What can hang from each mark:
U: A
X: A M
P: A
L: A
C: A
A: E J X Z
J: A
M: L

Each row was made from one small tree. The marks that hang from a mark follow it in brackets, in alphabetical order. Every link used is in the known rows. Write each row's tree.
In the rows, zero is written as 100.
Known rows:
X{A{E J} M{L}}: [120 96 140 67 160 126 96 85 146 122 122 151 124 91 95 45 51]
A{J X{M{L}} Z}: [112 102 97 81 107 109 93 109 119 120 92 101 89 121 104 131 77]
U{A{J X Z}}: [106 88 87 119 75 81 115 97 99 101 60 114 105 104 111 93 106]
L{A}: [81 65 114 115 122 135 110 111 82 100 126 101 103 86 86 100 140]
A{X{M{L}}}: [125 70 116 109 164 118 113 108 136 83 130 73 68 104 89 119 115]
J{A{E X{M{L}} Z}}: [114 100 108 81 120 75 120 89 85 81 111 61 64 109 105 123 113]
M{L{A{Z}}}: [91 66 105 67 117 135 115 127 31 143 133 77 75 112 91 130 117]
M{L}: [104 60 115 103 127 151 100 124 85 104 124 64 58 99 92 89 131]
C{A{E J X{M}}}: [112 118 97 109 104 104 74 95 143 76 104 118 113 81 100 85 80]
L{A{E J X Z}}: [70 115 59 88 57 57 117 91 82 107 96 121 118 92 101 113 76]
A{E J}: [81 110 99 115 69 121 83 92 129 75 76 115 111 79 106 35 96]
A{E J X{M{L}} Z}: [107 122 89 68 100 88 103 96 119 102 90 102 96 115 107 105 54]
C{A{J X{M}}}: [116 99 102 121 111 124 66 107 143 93 104 117 104 86 96 111 102]
A{E J X}: [84 111 63 127 64 65 103 83 145 61 82 110 100 77 104 66 84]
A{Z}: [117 101 113 132 101 131 62 138 80 121 68 71 91 125 102 96 145]
X{M{L}}: [123 66 155 93 175 176 96 118 121 96 129 79 80 109 90 91 123]
P{A{J X Z}}: [80 119 87 143 29 74 115 80 74 104 99 89 125 105 98 113 97]
P{A{J Z}}: [78 117 118 132 33 122 96 90 59 116 93 95 136 108 99 86 108]
X{A{E Z}}: [135 119 112 123 122 81 69 118 93 138 78 111 121 113 102 56 100]

Write each row's tree:
[84 117 90 76 96 77 114 86 109 101 101 132 132 102 99 117 68]
L{A{E J X{M} Z}}
[107 92 87 134 81 68 99 101 80 92 83 59 63 105 104 134 155]
J{A{X Z}}
[94 135 58 116 47 55 88 99 112 94 58 102 103 105 110 89 77]
A{E J X Z}
[72 91 59 56 71 75 135 95 57 122 125 102 86 94 100 123 63]
M{L{A{E J X Z}}}
[106 134 58 112 49 75 64 114 87 112 75 99 101 98 108 102 82]
C{A{E J X Z}}
[71 93 98 91 72 125 90 111 67 136 91 125 120 102 99 112 106]
L{A{J Z}}
[83 76 135 49 142 153 123 88 108 98 144 124 111 88 91 85 77]
X{M{L{A{E J}}}}
[89 92 131 39 130 147 111 102 84 121 127 118 113 107 98 102 72]
X{M{L{A{E J Z}}}}
[63 94 64 98 72 66 131 76 112 75 115 125 114 68 96 92 82]
L{A{E J X}}
[117 83 115 92 127 97 111 100 86 98 112 60 56 115 101 150 134]
J{A{X{M{L}} Z}}
[73 72 95 57 85 136 111 115 43 148 122 105 88 102 97 123 93]
M{L{A{J Z}}}
[116 113 111 108 113 69 104 87 107 66 89 72 84 109 106 113 125]
J{A{E X{M} Z}}
[113 128 99 109 88 82 66 104 106 143 64 143 137 104 106 48 72]
X{A{E J Z}}
[98 108 112 111 79 97 89 100 65 87 77 66 80 103 109 84 144]
J{A{E Z}}
[120 136 89 100 88 94 61 109 113 106 83 112 116 106 107 105 74]
C{A{E J X{M} Z}}
[89 100 97 88 105 99 106 99 108 116 102 132 125 108 95 142 89]
L{A{J X{M} Z}}
[107 94 119 118 128 79 118 71 136 37 110 78 82 82 100 92 131]
J{A{E X{M}}}
[117 109 113 94 107 81 121 81 126 78 65 126 128 108 113 72 76]
U{A{E J X{M} Z}}
[100 71 114 111 155 105 123 98 124 83 137 105 107 91 84 129 123]
L{A{X{M}}}
[140 127 102 113 124 94 66 125 99 101 96 80 102 115 99 115 101]
C{A{E X{M} Z}}
[94 90 86 130 88 57 121 77 110 44 103 67 67 73 102 88 140]
J{A{E X}}
